In the rows, 128 means zero.
Known rows, with every step that occurs:
B, N: [128 148 115  79 102 117 103  91  92  68  83  80 174 133 110 151 119 174
 118  95 160 134]
R, C, P, Q, M, V: [167 146 145 139  86 111 175 100  82  98 141 121 150 116 108 119 142 170
 123  96 145 110]
P, Q, M, V: [149 137 141 136  89 113 169  94  81 105 135 118 152 125  88 145 137 156
 121 103 134 103]
D, C, P, Q: [136 122 202 114 103 128  84  76  75  78 135  86 152 103 122  89 124 183
 103  68 119 117]
C, V: [145 111 137 105 108 115 160  88 102  76 129  94 180 122  95 138 109 169
 134 116 144  94]
R, C, V, Q: [141 114 120 111 113 127 165 103 101  98 170 136 173 131 131 120  99 168
 122  74 152 102]
D, C, V: [137  77 143  86 117 103 164  80 105  73 167  73 166 123 115 138 116 166
 136 110 123  92]
H, P, Q, M, V, C: [116 136 144 127  83  97 161  89  88  92 145 102 142 124 139 120 127 137
 118 120 112 119]
Q, M, V, N: [156 183  93 100  88 124 160 116  89  90 134 120 186 155  83 149 125 133
 120 111 156 123]
P, Q, M, V, N: [139 178 116 121  89 133 148 117  81  98 129 129 184 152  84 148 126 144
 122 105 147 127]
G, V, C, P, Q, M: [142 207 157 147 100 143 121 103  79  73 110  87 139 121 108  93 123 172
  99 114 122  97]
V, C, P, Q: [129 150 194 138  90 135  81  79  78  78 121  93 153  98 131  90 110 181
 106  81 128 126]
R, C, P: [191 148 148 103  91 108 123  92  89  66 129  95 164 104 136  67 122 172
 110  82 177 130]
G, V, M, Q: [158 154 184 118  94 125  85 121  90  97 108 136 190 140 101  92 114 171
 146 121 182  53]
H, P, Q, N: [ 97 127 153 154 100 127 105  91  63  99 124 108 208 136 130  79 110 138
  94 124 125 127]
H, P, Q, M, V: [134 137 148 118  90 103 169  96  78 101 124 122 156 132  96 124 143 145
 112 108 118 102]
P, Q, N: [115 129 147 177  98 141 105  87  67 105 139 103 203 128 121 106 103 151
 105 118 144 127]
M, Q: [167 113 173 126 104 111 109 107  84  89 118 122 179 122 114  85 106 172
 132 101 172  75]
D, C, P: [171 132 161  63 104 109 107  73  93  57 151  62 153 107 124  86 121 165
  95  74 131 108]
V, M, Q, N: [134 137 132 157  95 141 114 117  73 104 133 118 223 143 123  92  95 144
 124 140 173  82]
R, C: [173 106 130 131  91  90 141  96  85  90 141 104 163 119 146  88 126 152
 133  98 194 144]
Q, P: [149 190 119 111  95 122 148  98  86  61 102 112 164 140 111  98 132 143
 132 104 131 151]
H, P, Q: [102 119 192 119  99 109  90  88  66  91  93 114 170 126 121  77 128 151
 103  93 120 125]

Rows:
[170 142 113 109  89 102 185  93  91  95 140 106 155 129  88 147 135 143
 118 109 145  98] -> Q, M, V
[171 177 137  97  83 115 148  84 100  65 145  83 145 105 123 109 117 160
 103  99 131 106] -> Q, M, V, C, P
[125 145 160 164  86 138 114  80  80  97 162 104 195 113 133 107 102 163
 106 111 128 123] -> M, V, C, P, Q, N
[135 117 127 171  98 135 149 128  81 105 149 128 228 142 136  91  96 159
 147 152 179  82] -> R, C, V, M, Q, N
[131 163 132 159 104 137 142 106  64  91  99  92 147 129  99 111 126 153
 102 112 133 110] -> P, Q, M
[144 191 115  95  95 130 167  99  97  83 145 156 165 146 110 123 126 147
 127  69 115 135] -> M, V, Q, P
[132 148  91 104 126 138 191 109  92  85 159  94 148 143 110 131 110 149
  98  99 110  76] -> D, C, V, Q, M
[151 127 133  86  96 119 139  84 101 111 175 145 167 129 106 146 108 151
 105  52 143  98] -> M, V, Q
[138 134 107 126  97 135 144  88  90 115 189 132 206 139 119 134  94 137
  95  91 142 106] -> M, V, Q, N
[135 187 142 151  98 144 134 102  70  74 106  81 138 115 117  94 119 164
  94 109 120 110] -> V, C, P, Q, M
[130 138 138 145  81 108 160  86  91  97 156  98 138 117 131 140 122 148
 126 114 127 118] -> P, Q, M, V, C
[146 181  88 116 112 143 160 111  80  90 130 106 149 142 105 116 110 137
  83  89 135  94] -> V, Q, M
[136 140 198 133  83 125  98  76  85  86 136 107 153  96 124 108 117 183
 115  78 126 121] -> M, V, C, P, Q
[141 172 135 138  95 130 173 139  87  74 104 151 187 149 128  82 128 167
 178 130 151 110] -> R, C, V, M, Q, P
[129 162 144 113 104 131 163 127  90  68 118 130 180 151 120  94 128 163
 168 124 122  97] -> D, C, V, M, Q, P
[125 136 128 103  92 134 142 103  93  88 109 102 190 136  94 143 114 149
 140 129 158  91] -> C, V, M
[147 142 116 123  81  99 173  86  99  89 162  89 140 120 131 142 120 138
 123 120 137 114] -> Q, M, V, C
[142 156 148 153  96 140 100 117  82 103 136 126 224 148 114  90  99 153
 129 145 175  70] -> G, V, M, Q, N
